Each row was made from one small tree. Brackets hold a mark, then the marks that hang from it, in the order of their numbers. Every link used is in the known rows. Write each row's tree.
Known rows:
{Z910 Z129 {Z749 Z406}}: [ 1.35 -1.03 -1.64  1.90 -2.73  0.53 -4.97 -5.49 -0.55  1.99  1.82 -4.75
  0.79  0.02  2.23 -7.32  0.87  2.58 -0.51 -3.71  1.32  2.76  1.97  2.18
  0.25  3.50  0.16 -0.64 -1.65 -0.20 -3.55 -0.41]
{Z406 Z589}: [-2.48  1.29  2.29 -0.54 -3.46  2.87 -1.13  4.13 -1.28  0.04 -2.20  0.89
 -6.13 -2.63 -0.12 -3.95 -1.94 -1.97 -3.17  0.78  0.53 -2.72 -3.67  3.50
 -2.19 -1.47  5.46  2.01  1.44 -3.45  1.19 -2.34]
{Z749 {Z406 Z589} Z747 {Z910 Z129}}: [ 1.03  2.57  3.73  0.04  2.17 -1.98 -3.05 -1.64  2.74 -3.07  1.16 -5.72
  2.28  1.16  1.85  1.85  2.35  0.47 -2.16 -0.23  0.30 -2.68 -0.20 -3.64
  0.10  1.73 -2.39 -1.22 -0.03  5.18  1.78  0.56]
{Z129 {Z910 {Z749 Z406 Z747}}}: [ 0.63  3.84  1.28  0.09  5.01  1.63 -2.00 -3.76  0.83  1.87  4.90  1.97
  0.34 -1.47 -0.92  0.51  1.38  6.18 -0.40 -2.70 -1.82 -0.06  0.83  1.77
  2.52  1.65 -3.89 -2.57  0.07  0.95  0.02  1.68]
{Z129 {Z910 {Z749 {Z406 {Z589 Z747 Z843}}}}}: [ 0.84 -1.72 -0.62 -2.25  3.04 -4.47  1.65  0.81 -1.18  0.93  2.33 -0.85
  1.89  0.10  1.27  2.91 -3.38  4.15 -0.26 -2.92 -2.58 -1.61  2.91 -1.37
  1.82  0.40  1.04 -6.39 -0.53 -3.72 -0.42  3.21]
{Z749 {Z406 Z589}}: [-1.75  1.11  2.10 -0.41 -3.37  1.10 -2.32  0.36  1.79  1.96 -1.36  0.93
 -3.20 -2.70  1.30 -4.69 -2.38 -1.14 -1.24 -1.80  0.39 -3.80 -1.61  3.08
 -3.04 -1.63  2.87  0.28 -0.40 -2.26 -0.14 -0.69]
{Z910 Z129}: [ 0.26 -1.44 -1.40  1.65 -4.33  2.40 -4.04 -0.09 -3.05  0.38 -0.96 -1.00
 -3.15  0.82  0.27 -5.35  1.87 -1.78 -2.22  2.27  0.76  0.07 -1.97  3.34
  0.42  2.69  4.08  3.27  0.91 -1.99 -0.53 -0.43]
{Z843 {Z589 Z747}}: [-2.36 -0.55  0.62  4.94 -2.84 -0.49  0.33  2.03 -3.34 -0.08 -3.72  5.70
 -4.79 -1.13 -0.65 -3.37  0.14 -5.43 -1.81  2.03 -2.73 -3.15 -3.53  2.32
 -0.66  1.35  6.24  3.07  2.93 -4.91 -4.72  0.34]
{Z747 {Z749 {Z406 {Z589 Z843}} {Z910 Z129}}}: [-0.15 -3.37 -0.59 -3.39 -2.07 -2.49  0.56 -3.72  0.67 -0.62 -1.91 -6.87
  5.19  0.30  0.64 -0.47 -1.20  1.18  4.81 -2.91 -0.42  2.17 -0.03 -2.88
 -0.95 -0.61 -2.80 -1.60 -0.25  4.64  1.32  0.06]
{Z747 {Z749 {Z406 {Z589 Z843}} Z910}}: [-1.50 -1.03  0.94 -3.56 -1.13 -1.48  3.21 -2.75  1.99  0.79 -2.16 -0.60
  3.11 -1.87 -0.71  0.75 -1.26  1.03  5.36 -3.44 -1.66  0.23 -0.19 -0.62
 -1.78 -3.51 -1.95 -0.97  0.54  3.29  2.04 -0.46]
{Z406 Z749}: [-2.30  1.90 -0.39  1.75 -2.12  7.47  0.10  2.44 -1.63  2.55 -0.74  3.52
 -4.16 -2.24  0.07 -3.07 -1.45 -2.02 -1.96  3.44  3.46  0.27 -2.01  5.36
 -2.04 -1.26  2.13  3.42 -1.03 -3.39  1.02 -0.58]
{Z749 Z406 Z910}: [ 1.57  1.49  2.25 -0.13 -0.15 -0.79 -1.03 -5.64  1.75  1.84  1.09  3.95
  0.89  0.02  1.41 -0.01  4.52  0.37 -0.67 -1.42 -1.19 -2.78  0.22  4.26
 -0.75 -0.29  0.94  1.23  0.96 -1.04 -1.43  2.00]
{Z406 {Z749 Z910}}: [ 0.22  1.99  2.31 -0.27 -0.02  5.59  0.67  1.00 -1.34  1.48  0.89  2.44
 -1.45 -1.07  1.08  1.72  2.22 -0.66 -2.59  2.52  2.23 -0.41 -1.70  4.03
 -0.71 -0.64  2.07  1.70 -0.70 -2.11  0.76  1.16]
{Z406 {Z749 Z747 Z910}}: [-0.61  4.49  2.29  1.55  3.48  5.29  1.85  1.71  0.29 -0.93  1.67  2.74
 -1.41 -0.72 -1.70  5.18  3.46 -1.05 -2.42  3.74  2.10 -0.26 -1.31  1.46
  0.09 -0.84 -2.33  2.30  0.05  2.39  3.41  0.32]
{Z589 {Z406 {Z749 {Z910 Z129}}} Z747 Z843}: [ 3.75 -2.94 -3.67 -0.62  0.51 -1.90  1.22  2.57 -0.71 -2.11  0.16 -0.48
  4.96  7.03  2.07  5.70  2.18 -3.62 -0.38  6.01  2.89  3.83  4.63 -5.36
  3.13  0.76 -2.18 -0.25 -1.69 -0.61 -1.73  0.37]
{Z129 {Z910 Z749}}: [ 1.43  1.29  1.51 -2.00  1.06  4.38 -1.41 -0.72 -4.31  2.89  2.94  1.85
 -3.45 -1.37 -0.01 -1.91  0.77  5.04 -2.23 -1.93 -1.92  1.01 -1.27  5.16
  2.29  2.07  2.69 -1.45  1.98 -4.79 -1.82  1.39]
{Z749 {Z406 {Z589 Z843}}}: [-2.82 -0.24 -0.27 -1.39 -2.47 -1.40  0.88  0.17  1.15  1.17 -2.90  1.07
 -0.83 -1.47 -0.12 -2.31 -3.52 -2.05  0.82 -1.05 -0.35 -4.01  0.86  1.40
 -1.59 -3.29  1.18 -1.76  0.83 -0.39  1.96 -0.61]
{Z843 {Z589 Z406 {Z747 Z749}}}: [-1.48 -2.12 -1.08  2.05 -3.68  1.19  0.40  2.00 -1.42  0.60 -4.25  6.41
 -1.31  0.49 -2.16 -4.47 -1.66 -4.58  3.86  1.50 -1.44  3.50 -2.92 -0.86
 -0.53  0.08  0.42  4.61  0.92 -1.72 -6.48 -3.74]
{Z749 Z406 Z747 {Z910 Z129}}: [ 2.27  1.52  0.63  1.86  2.68 -2.13 -2.60 -5.35  2.05 -1.54  2.07 -1.16
  3.56  2.33  0.92  1.62  6.35  0.17 -1.21  0.50 -0.13 -0.66  0.93 -1.08
  1.30  2.73 -3.29  1.03  1.06  5.07  0.88  1.46]
{Z910 Z749}: [ 0.24  0.62 -0.68  1.83 -1.80  3.54 -1.23 -0.74 -2.29  2.05  0.31  1.35
 -5.04 -2.40 -1.03 -5.49  0.47  1.61 -1.51 -2.10  0.13  0.96 -0.36  5.14
  0.66  0.90  3.29  1.23  1.31 -3.12 -1.98 -1.98]

Which tree is each row?
[-0.34  0.05  2.22 -4.87  1.29 -0.18  0.18 -1.05 -0.96  2.48  1.54 -2.06
  1.32 -1.57  1.47  0.08 -4.42  5.33  0.32 -4.69 -1.86 -1.76  1.95  0.57
  1.35 -1.06 -0.77 -7.31  0.11 -1.63 -0.21  2.04]
{Z129 {Z910 {Z749 {Z406 {Z589 Z843}}}}}
[-0.81  0.86  2.92 -2.72 -1.55  0.78  0.09 -2.49  1.90  0.72 -0.06 -1.30
  0.84 -3.05 -0.02 -1.96 -0.71  2.40  2.89 -3.89 -0.57  0.44 -2.83  1.71
 -2.86 -2.01 -0.26  1.24 -0.67  1.76 -0.03 -0.60]
{Z747 {Z749 {Z406 Z589} Z910}}
[-1.14 -1.54  1.79  2.22 -0.98 -2.24  1.73 -4.84 -0.10  0.63 -2.22  4.18
  3.09 -1.76  0.22 -1.36  1.97 -1.49  3.92 -2.98 -3.37  0.62 -2.83  0.37
 -1.76  0.67  0.55  2.00  0.81  0.37 -5.52  1.96]
{Z843 {Z589 {Z747 {Z749 Z406 Z910}}}}
[ 1.81 -1.69 -0.73 -0.65 -2.44  0.07 -2.39 -7.48 -0.21  1.16  0.66 -2.65
  3.96  0.90  0.72 -3.35  3.49  2.04  3.66 -3.00 -0.61  3.81 -1.11  1.25
 -0.99  1.57 -2.06  2.76 -1.00  2.85 -1.24  0.92]
{Z747 {Z749 Z406 {Z910 Z129}}}
[ 2.84  0.53  1.58 -2.36 -1.77  4.34 -2.98  0.85 -0.61 -0.81  1.30 -2.26
  2.99  4.33  3.56  0.85  2.69 -2.27 -2.74  3.63  4.34  3.03  1.57 -1.11
  1.69  1.57 -1.70  1.05 -2.38 -0.15 -3.13 -0.68]
{Z589 {Z406 {Z749 {Z910 Z129}}}}
[ 0.60  3.39  1.67  0.18  4.93  3.59 -0.34  0.31 -2.49  0.65  4.09  1.93
 -2.90 -1.36 -2.61  1.27  1.67  4.86 -2.32 -0.19 -2.03  0.64 -1.17  2.40
  3.25  2.10 -1.42 -1.24  2.30 -0.11  0.94  0.48]
{Z129 {Z910 {Z749 Z747}}}
[ 0.61  0.34  1.17 -1.25  2.96 -4.39  0.06 -1.85  2.45 -3.63 -0.46 -5.56
  3.98  2.23  0.55  4.35  1.32 -1.08 -0.14  0.21 -0.57 -2.70  2.54 -5.49
  1.55 -0.19 -3.94 -3.55  0.77  7.02  3.86  0.80]
{Z749 {Z406 {Z589 Z843}} Z747 {Z910 Z129}}
[-3.06  0.62  0.38 -0.78 -4.08  2.33 -0.96 -0.66  1.68  1.82 -2.08 -0.49
 -1.62 -4.36 -1.25 -6.67 -3.75  0.98  3.44 -2.97  0.77  0.74 -3.39  2.80
 -4.56 -2.05  0.33  2.54 -1.37  0.40  0.97 -2.76]
{Z747 {Z749 {Z406 Z589}}}
[ 0.12 -0.84  1.97 -2.55 -2.85 -0.06 -2.77 -3.34  0.76 -0.50 -0.16 -7.22
  3.33 -0.63  1.47 -2.97  0.11  2.57  2.39 -3.68  0.58  2.14 -2.47 -1.16
 -1.67  1.43 -0.75  0.28 -1.16  3.02 -0.44 -0.11]
{Z747 {Z749 {Z406 Z589} {Z910 Z129}}}
[ 1.19 -0.32  1.24  0.97 -0.40  1.18 -0.51  5.52 -2.06 -3.04  1.07 -6.33
 -0.08  1.53  3.80  3.04 -0.01 -1.36 -5.31  3.57  3.23  0.52 -1.40 -3.00
 -0.39  2.23  4.10 -0.25 -2.29 -2.57 -0.18  1.75]
{Z406 {Z589 Z747} {Z749 {Z910 Z129}}}
[ 2.00 -3.48 -1.42 -0.35  0.18 -7.69  0.06 -0.61  0.53 -2.97 -0.64 -4.40
  3.78  4.53  3.12  3.35  1.17 -1.32 -0.85  0.02 -1.07 -1.83  2.79 -4.56
  1.27  1.01  1.72 -2.67  0.17  0.17 -0.01  3.09]
{Z749 {Z406 {Z589 Z747 Z843}} {Z910 Z129}}
[ 1.15  3.59  1.60  1.68  3.45 -1.12 -0.10 -4.67  3.39  0.07  1.87  4.72
  1.24  0.07 -0.69  3.06  6.12  0.62 -0.35 -0.01 -1.12 -2.72  0.61  1.54
  0.44  0.05 -3.24  1.66  1.25  3.26  2.00  1.06]
{Z749 Z406 Z747 Z910}
[-0.51  1.51  0.92  2.01  0.84  0.14 -4.20 -1.16  2.06 -1.66  1.18 -8.71
 -0.14 -1.53  0.36 -3.82 -1.40  2.50 -1.75 -2.64  1.62  0.33  1.17 -3.32
  0.51  3.13 -2.75 -2.23 -1.78  4.83  0.52 -2.22]
{Z910 Z129 {Z749 {Z406 Z589} Z747}}
[ 0.02  2.72 -1.33  3.39  2.92  0.82 -1.32 -4.28  2.32  1.48  1.87  1.61
 -1.34 -2.12 -2.10 -2.37  1.37  2.20  0.28 -2.32  0.38  0.34  1.81  1.75
  0.53  0.79 -3.41  0.01 -0.21  3.05  0.48 -1.53]
{Z910 {Z749 Z406 Z747}}
[-0.02  1.73  4.43 -3.85  0.94  2.33 -2.71 -1.13 -0.68  2.84  3.23 -2.70
 -0.47 -2.66  3.06 -2.52 -3.03  6.26 -1.87 -4.92 -1.28 -1.19 -0.38  2.41
  0.40  1.12  1.65 -5.44 -0.67 -3.03 -1.90  1.98]
{Z129 {Z910 {Z749 {Z406 Z589}}}}
[-0.75 -3.89 -7.66  2.42 -1.65 -1.31  4.86  1.02 -2.32  0.67 -2.66  5.74
 -1.98  0.24 -5.27 -1.11 -0.37 -2.52  5.07  2.51 -1.60  3.53 -1.49  1.67
 -1.52 -1.81  1.40  5.65  1.38 -1.63  2.76 -0.97]
{Z589 {Z747 Z749} Z843}
[-0.46 -2.14 -3.29  1.46  0.48 -4.76  1.89  0.74  0.84  0.21 -0.20 -1.52
 -0.44 -0.59  0.01 -0.46 -3.59  0.73  0.77 -2.78 -0.61 -0.79  3.64 -1.57
  0.34 -0.58  1.39 -3.65 -0.81 -1.63 -0.46 -0.30]
{Z910 {Z749 {Z406 {Z589 Z747 Z843}}}}
[-1.24 -2.15 -3.19  1.11 -1.52 -2.85  2.91  5.96 -1.53 -1.62 -2.73  2.18
 -4.40  0.37 -1.52  1.12 -2.89 -3.75 -1.26  2.97 -0.86 -2.47 -0.47 -0.55
 -0.91 -1.79  5.58  0.88  1.93 -4.00  2.30 -0.39]
{Z406 {Z589 Z747 Z843}}
[-0.91 -0.54 -1.68  0.85  1.66 -2.62 -1.24 -1.40  1.26 -1.66 -0.23 -8.15
  1.60 -0.06 -0.53 -1.25 -2.57  1.32  0.35 -2.17  0.50  0.42  3.98 -4.99
  2.01  0.85 -4.75 -4.67 -0.57  6.27  2.24 -1.66]
{Z910 Z129 {Z749 {Z406 {Z589 Z843}} Z747}}
[-2.49 -1.61 -2.96  1.13 -0.75  1.34  3.86  8.49 -1.46 -0.63 -2.22  0.62
 -3.33 -0.45 -0.69  2.41 -5.12 -4.21 -1.40  4.32  2.76 -1.37 -0.18 -1.13
 -2.04 -2.60  3.21  0.04 -1.40 -3.92  3.66 -0.01]
{Z406 {Z589 Z747 Z843} Z749}
[-0.63  3.92  4.26 -1.64  4.84  1.39 -1.93  0.18  1.53  0.71  4.05 -2.12
 -0.30 -2.96  0.09  0.85 -2.09  6.35 -1.49 -3.29 -1.33 -2.10 -0.25 -0.72
  1.75  1.20 -2.85 -5.18 -0.19  1.45  0.88  0.77]
{Z129 {Z910 {Z749 {Z406 Z589} Z747}}}
[ 1.37 -2.77 -5.67  0.84 -0.76 -3.42  1.75  3.33 -0.50 -0.29 -2.03  7.94
 -1.47  4.96 -2.02  1.33 -0.24 -5.53  0.93  5.24 -0.61  0.64  2.97 -0.55
  2.15 -1.33  0.93  2.82  1.80 -3.50 -1.39 -1.86]
{Z589 Z406 Z747 Z843}
[-0.80  1.65  1.63 -1.12  2.39  1.60  2.06  4.79 -0.16 -3.76 -0.67 -7.13
  1.89  0.77  0.02  6.13 -0.55 -1.64 -2.27  4.20  3.15 -0.39  1.03 -5.71
  1.54 -0.57 -3.30 -2.74 -0.32  5.84  5.66 -0.07]
{Z406 {Z589 Z843} {Z749 Z747 {Z910 Z129}}}
[-0.37  4.16  4.46 -0.73  3.06 -1.17 -0.24 -0.81  3.95 -1.77  0.63  0.49
  0.06 -1.05  0.28  3.32  2.14  0.47 -1.66 -0.79 -0.69 -4.49 -0.51 -1.26
 -0.61 -1.23 -1.82 -0.85  1.07  3.68  2.46  0.41]
{Z749 {Z406 Z589} Z747 Z910}
[ 0.67 -1.01  0.40 -0.17 -0.57 -0.33  2.17  3.29 -1.10 -1.87 -0.45  0.16
 -2.46 -1.05 -1.90  1.41  0.38  0.45  0.44  0.41 -1.40  1.34 -4.09 -0.53
 -2.15 -0.22  3.62  3.84  0.70 -1.75  0.54 -0.38]
{Z406 {Z589 {Z747 {Z749 Z910}}}}
[-0.11 -0.59  0.01 -0.43  1.27 -0.34  5.06  6.09 -1.44 -2.08 -1.18 -0.06
 -0.71  0.76  0.67  7.10 -1.58 -2.70 -1.95  3.76  1.43 -1.54  0.59 -2.14
 -0.56 -2.27  2.18 -1.42 -0.11 -2.53  2.72  1.59]
{Z406 {Z589 Z747 Z843} {Z749 Z910}}
[-0.87  2.25  1.86 -3.29  5.62 -0.85  1.41 -0.23  0.97  0.41  2.59 -2.18
  1.58 -1.79 -1.47  3.53 -3.05  4.30  0.83 -3.23 -1.97 -1.84  2.24 -2.36
  2.71 -0.85 -4.89 -7.22  0.47  2.91  2.73  1.37]
{Z129 {Z910 {Z749 {Z406 {Z589 Z843}} Z747}}}
[-1.29 -2.00 -2.99  1.23 -0.67 -5.10  2.30  2.10  1.41  0.06 -2.10  2.61
 -0.82  0.42  0.00 -0.08 -2.81 -2.89  0.18  0.94 -0.64 -3.16  1.67 -0.52
 -1.54 -2.10  2.27 -0.76 -0.08 -2.66  1.28  0.57]
{Z749 {Z406 {Z589 Z747 Z843}}}
[ 0.42 -2.06 -5.42  1.25 -0.35  0.69  2.82  5.58 -0.34  0.22 -1.26  5.94
 -0.39  3.73 -0.81  2.53 -1.79 -5.03  0.87  6.82  3.09  1.99  3.46 -1.06
  0.83 -2.65 -1.12  1.86 -1.88 -3.50 -0.42 -1.41]
{Z589 {Z406 Z749} Z747 Z843}
[-2.71 -0.24  1.27  2.83 -2.44  3.67 -0.15  5.32 -0.84  0.26 -3.06  5.74
 -1.39  0.56  1.54 -1.93 -3.14 -6.92 -1.38  4.70  2.22  0.37 -0.25 -1.03
 -0.24  0.05  0.75  1.72 -1.49 -4.03 -6.65 -1.86]
{Z843 {Z589 {Z406 Z749} Z747}}
[ 4.64 -3.49 -3.55 -0.34 -1.64 -1.97 -1.88 -0.38 -1.16 -1.95  0.55 -0.25
  3.06  5.28 -0.31  0.38  4.51 -0.41  2.56  2.50  0.07  6.73 -0.33 -3.07
  1.90  3.18 -0.86  5.39 -0.41  0.05 -3.81 -2.18]
{Z589 Z406 {Z747 {Z749 {Z910 Z129}}}}
[ 2.86 -3.87 -4.83 -1.47  0.31 -3.47  4.16  0.67 -0.07 -0.86 -0.95  6.01
  2.80  4.37 -3.14  4.21  1.94 -1.79  5.39  3.10 -1.59  4.77  1.91 -2.17
  1.85 -1.64 -2.49  3.87  1.39 -0.12 -1.20 -1.76]
{Z589 Z406 {Z747 {Z749 Z910}} Z843}
[ 0.76 -0.22  0.40 -0.83 -1.30  0.90  0.90 -6.45  0.59  2.22  0.76  3.24
  2.10 -1.72 -0.50 -2.08  3.08  2.28  4.39 -2.92 -1.11  1.73 -2.11  3.60
 -2.01 -0.78 -1.65  3.12 -0.23  1.32 -0.47  0.36]
{Z747 {Z749 Z406 Z910}}
